Each row was made from one path, in order. Every step used is in the known rows, and no mark comes twice. Write each row's path.
Known rows
gekub-lokibe: [-12   0  -4   3  -3   7  -2  -3   7  -1   6   4   5   8   1   3 -13   6
  20  -2   9   0  -4  17  17   2  -4   2  -8  -7 -20  -4 -11]
godu-buto: [  8 -21   9  -2 -13  -7  11   6  -8 -21 -12  12   0  -1   3   1  -1  -2
  -9   2 -10  -3  -2   2  23  -5 -12   3  -2 -13  -4   4  30]
fibeb-buto: [  4   5   5  -2 -17   3  26  -2  -7  10  -6   1   8  -5   2  -1  -1 -13
   3  -5 -16 -13  -1  -3  47  -5  -7   0  -5 -18  -5  11  -6]
sedi-buto-mipa-toko: [-10  -3   1   5  10   1  46  -4   9  21   4  -2  10  -4   2  -1  10 -23
  24   6   7   3  24  20  39  -6  -6   8   8  13   3 -11  -8]
mipa-buto: [  1  -3  -1   9  -1   5  29   2  -2 -11   5  -2  -6   5   4 -17   3  -8
  -8   6 -23   5   7   4  13  -9  -3  -1  -1 -19   4   1  29]
lokibe-sedi: [ 17   7   9   7   1 -10 -44 -18   1   3  13   2  -1  10   0 -14   2  13
 -17   0  24   1  -9  -5   7  -2  -1   1   2  -3  -9  -1  11]
gekub-lokibe-lunu-sedi-buto: [-17  -9  12   8   2 -12  -1   8  18  23  17  -4   3  10 -10  17  -7 -28
  32   4  54  18 -15  11  64  -3  -1  23   6 -45 -35 -21 -38]
godu-buto-kimod-fibeb: [ -1  -3  -3  -4  -9  16  -4  -3 -31  -7 -12  22  15   6   2  14   3  15
 -10  14   4  -8 -10   6  40  -3 -17 -10  -2 -24  26 -13  60]
gekub-lokibe-sedi-buto-mipa-toko: [ -4   8   7  15   9  -4   4 -27  20  22  24   5  12  12   2 -11  -2  -4
  25   5  34   3  13  32  63  -7 -12  13   3   3 -27 -16  -9]
gekub-lokibe-lunu-sedi: [-10 -20   5   5   0  -2 -17  12  17   9  21   7  -2  12  -8  18  -8 -14
  20   5  27  21 -20   4  37  -2   3  16   3 -27 -31  -9 -34]
godu-buto-lunu: [ 12 -15  11  -4 -11 -12   0   6 -11 -10   3  24  10  -5   1   8  -2   1
   4   0  -3   9  -1   2  30  -5  -8  11  -5  -9  -6  11  51]
buto-lunu-sedi: [ 17 -18   9  -5  -2  -5 -50   3  15  12  11  19   4  -6  -7  16  -1   5
   9   2  26  22 -13 -12  20   2  10  14   5   3 -12   6  -8]
lunu-sedi: [ 14 -21   7  -3  -3   2 -33   0  17   0  -3  11  -5  -1  -6   6   1   0
  -5   5  20   8 -17 -12  10   2   6   6   5   1 -10   0 -28]
godu-buto-mipa: [  0 -27   3  -3  -6  -6  12   3   8  -8   4  17   4  -2   0   2   4 -21
  15   4   7   1   2  11  38  -4 -15   7  -1   2   5   9   1]
kimod-buto: [-4 20 -8 -7  1  9  1 -3 -2 20  5 -1 11  4 -2  2  2 -4  1  6 -8 -6 -6 -5
  6 -5 -6 -5 -1  2  4 -9  0]
buto-lokibe: [  1   0   6  -2   7  -2 -12   0   5   8 -31  15   4   2  -3   8   2   3
  14  -1  14  -3  -4   6   6   5   0   1  -4   2  -4  -2  -6]
sedi-buto-mipa-vemenud: [-16   3 -11   9  13  11  22   4   6  23   8  -8  19  -1   1  -2   8 -33
  24   6  48   8  31  20  32   5  -6   0   7  14  10  -2 -19]
fibeb-buto-lokibe-lunu: [ -9   2  16   2  -6 -11  29  13 -11  28 -19  10  10   3  -4  11   6 -31
  20  -3  -5  -2  -3   1  59  -4  -6  10  -4 -43 -11   4  -1]
kimod-fibeb-buto: [  4  28  -1   0 -29  11  15  -4 -33  18 -11  -1  18   1  -4   2   3  -5
  -4   6  -4 -16  -5  -1  49  -3 -12 -11  -1 -45   4   2  -2]
lokibe-lunu: [-11  -5   6   4   6 -13  18  13  -8   9  19  -8  -1   5  -3   5   5 -20
   4   3  -5  14   1  -3   8  -5   2   9   5 -24  -1  -5   6]
sedi-buto: [ -6   9   8   3   4  -9  16  -3   4  14  -3 -13   4  -2  -3   1   1 -15
  13   0  21  -3   6   6  28  -2  -4   4   4 -17  -3 -12  -6]
gekub-lokibe-lunu-buto-toko: [ -3 -12   9   0  25  -3  -5  15  12  10  25  28  34   7  -2  25 -10  11
  14  -1  52   8  -8  33  26 -12  -8  13  -7 -25 -41  -2   6]
kimod-buto-mipa-toko: [ -9   6 -15  -6   8  16  30  -5   6  25  10  14  16   1   3  -1  10 -11
  11  13 -31   0  16   9  15 -10  -8  -2   5  34   9  -8  -6]
fibeb-lunu-buto-mipa: [  2  -2   6   1  -4  -2  15   0  15  14   2  20  32 -13  -5  10   1 -35
   2  -7  24  19   9  15  26  -8 -11  16  -1   1  -4  20   5]
buto-mipa-vemenud: [-11  -1 -19   4  10  20   7   8   2   9  11   5  13   1   4  -2   6 -19
  11   6  25  11  27  13   4   8  -2  -6   3  32  12   8 -18]
godu-buto-lokibe: [  7 -24  13  -4  -7  -8  -1   5  -5 -13 -41  31   2   3  -1   7   2   2
   7   2   5  -7  -6   9  24  -1 -11   4  -6 -13  -8   1  26]
kimod-fibeb-lunu: [ -7  39  -5   2 -21  12  14  -7 -37  18  -7   0  18  -2  -2  10   1 -13
 -15   5  -4  11  -1   5  24   1  -9  -4   2 -45   8  -1   3]
lunu-buto: [ 13 -14   5   3  -4  -7  -7   5  10  -8 -15  11  21  -3  -3   3   0   5
 -10  -1  19  -1   1   1 -14  -8  -3   5  -3   4 -13   7  35]
lokibe-gekub: [ 14   1   4   1  -4   1 -20  -4  10   2   1  -4  -2   3   1  -7  12  -3
 -13  12  38  -3  -4  -7  12  -7 -15  -7  -7  -3   5  -6  -4]
buto-lokibe-lunu: [-12  -3  11   0  13 -15   3  14  -3  19 -16   8   2   9  -7  14   7 -17
  19   4  10  10  -3   4  13   1   1  11   1 -22  -5  -8   0]

Which path is each row?
[  8   8   8  -1 -15  -4  11  -2  -8  21  12   9  19 -10   1   6  -3  -8
  14  -7 -12   1   2  -3  58  -3  -4   9  -8 -16  -6  18  13]
fibeb-buto-lunu
[-16 -18   1   8   7 -12   9  12  24  14  24  14  29   8  -9  13  -6 -30
  37   0  44  17   5  27  25  -9 -12  18  -2  -9 -24   1   2]
gekub-lokibe-lunu-buto-mipa
[  3   1   4  10   2  -1  17   4  -7   1  21   9   3   0   3  -6   2  -3
   2   2 -20  18   9   4  23  -7   2   8  -2 -15   2   8  53]
mipa-buto-lunu
[ 14 -16   8  -1   2  -7 -20   5  15   0 -46  30  25   1  -7   9   2   7
   5  -3  34  -4  -2   8 -10  -3  -3   5  -7   7 -16   5  32]
lunu-buto-lokibe
[  4 -23  11   0   2  -9 -15  14   7  10  16   1  -8   4  -9  13   6 -18
   0   7  18  22 -16 -13  19  -3   8  15  10 -21 -13  -5 -24]
lokibe-lunu-sedi
[  2  -4   7   0   5  11   7  -6   5   9 -11  29  31 -10   2  17  -2  -9
 -22  -7  17  12   0   9  27 -10  -8  11  -8  -1   8   7  61]
fibeb-lunu-buto-kimod
[  2 -16   8  -1   6  -5 -20  -4  35  27  10  -2   5  -5 -12  10   6 -33
  32   4  58  10  -6   4  55   1   0  14  11   4  -2  -6 -64]
lunu-sedi-buto-mipa
[-16   6  17   7  16 -23  17   9  -2  32 -18  -6   6   6  -8  14   8 -33
  31   2  33   7   2  10  42  -2  -3  14   5 -40  -7 -19  -2]
sedi-buto-lokibe-lunu
[ -3 -17  18   5   5 -18   1  11  12  24  12 -11  -1   2 -10  14   7 -32
  11   6  41  20 -12  -7  49  -4   4  20  13 -38 -15 -16 -27]
lokibe-lunu-sedi-buto
[  6   6  -7  -3  -1  18 -27  -3 -13   6 -18  20  35   3  -4  14   4  20
 -13   9  39  -6  -5   4   6  -4 -11  -9  -3  -6  18 -11  63]
lunu-buto-kimod-fibeb
[ -2  -1   3  -2   1  18  16  -7  -1  17  -4  14  12  -5   6   6   0  -5
   2  -5  -8 -15  -4  -1  66  -7  -7   0 -10  -7  17   4  23]
fibeb-buto-kimod
[-27 -15  -6  13  12   9   6  16  22  31  28   1  16  11  -8  17   0 -47
  43  10  75  30  11  23  66   4  -3  16   9 -14 -23 -12 -58]
gekub-lokibe-lunu-sedi-buto-mipa-vemenud
[ 19  20  22   3  30 -12 -38 -22   5  27  25   5  13   4   0   5   2  22
  -6  -1  70  -6  -9  17  52  -5  -6   4   2 -19 -21 -12 -19]
lokibe-sedi-buto-toko
[-12   6   2   3  10  -9  18  -7  18  27  12  -9   9  -5  -5   2   5 -34
  34   1  37   3  10  15  46  -1  -8   8   6  -1   8  -6 -35]
sedi-buto-mipa
[  4  38   7   9   9   2 -42 -31 -22  30   7  -7  20  13  -5   1   7  16
  -8  12  63  -6 -11   5  56  -1 -12  -8   5 -33  19 -30  35]
lokibe-sedi-buto-kimod-fibeb
[ -6 -11  -6   1   6   9  29  -3   8   6   5  12   5  -2   5  -2   8  -7
  11   7 -22   6  19  15   8  -5  -1   4   6  31   6   1  -3]
buto-mipa-toko
[ -3  -3 -10   7  -2  17  22  10   2  11  -3  22  40  -9   2   8   4 -35
 -10  -1  35  25  30  20  14  -3  -9   9  -2  15  -1  22  12]
fibeb-lunu-buto-mipa-vemenud
[  0  23  -5  -7   4   1 -12  -1  -4  30  18   8  22  -1  -3   8  -1   1
  12   3  -4   7  -3  -6  14  -3  -3   3  -2   4   2  -2  21]
kimod-buto-lunu
[  8 -19  19  -1  -9  -9  -4  13   6  30 -20  21   4   3 -10  18   7 -31
  15   0  16   6 -20  -9  69  -4   2  16   1 -39 -22   4 -35]
fibeb-buto-lokibe-lunu-sedi
[ 10 -14  15  -3  27 -11  -8  17   2  11  21  23  30   0  -4  23   3   8
  -8   1  41   8  -4  14   9 -14  -2  11  -1 -19 -21   2  17]
lokibe-lunu-buto-toko
[ 14  26   6  -1   9  -5 -51 -21   4  31 -14  16  14  17  -6  -4   5  12
  -3   6  31  -9 -17  -4  19  -3  -7  -3  -2   0  -8 -12  10]
kimod-buto-lokibe-sedi
[  4  22  15  14   4 -21 -43 -25   8  28  30   0  19  10  -4   0 -12  10
  25  -5  64  11  -4  17  60  -1  -8  16  -4 -23 -34 -10  17]
gekub-lokibe-sedi-buto-lunu
[  8   6  12  -2 -22  -1 -12  11 -21  36 -25  19  14   8 -16  22  10 -23
  11  13  25   4 -23  -9  72   0  -4   5   4 -65 -11  -6 -31]
kimod-fibeb-buto-lokibe-lunu-sedi
[ -1  18 -10   0 -23  19  44  -6 -26  24  -4  12  23  -1   1   1  11 -12
   7  14 -28  -9  16  13  59  -7 -13  -6   2 -12  10   2  -7]
kimod-fibeb-buto-mipa-toko
[  0  17  12  15   2 -12 -27 -26  12  15  16  -7   9  14  -3  -8 -10   6
  16  -3  59  -2  -6  19  54  -1  -9   7  -3 -25 -32 -17  -3]
gekub-lokibe-sedi-buto
[ 15 -19  13 -10  11   2  -3   5  -7 -12   5  33   9  -2   7  16  -2  20
  -6   3  14  -7  -9  18  37 -10 -11   1  -6 -13 -12   5   3]
godu-buto-toko
[-10  16 -12  -9   7   9   0  -3  12  32  19   3  16   2  -5   3   5 -22
  24   8   6  -1   1   4  21  -4 -11  -2   2  18  15  -4 -29]
kimod-buto-mipa
[ -3  12  10   4   6 -16   5  -2  -1  25  12  -5  16  -8  -2   9   0 -11
  24  -5  31  11   6   6  38  -1  -2  13   2 -14  -4  -5  16]
sedi-buto-lunu
[  6 -17   3  -1  14   9 -16  -1  13  -1 -11  24  24  -3   0  10   1  15
  -8  -1  29  -3  -3   4   4  -9  -6   1  -6  19   8  -2  62]
lunu-buto-kimod
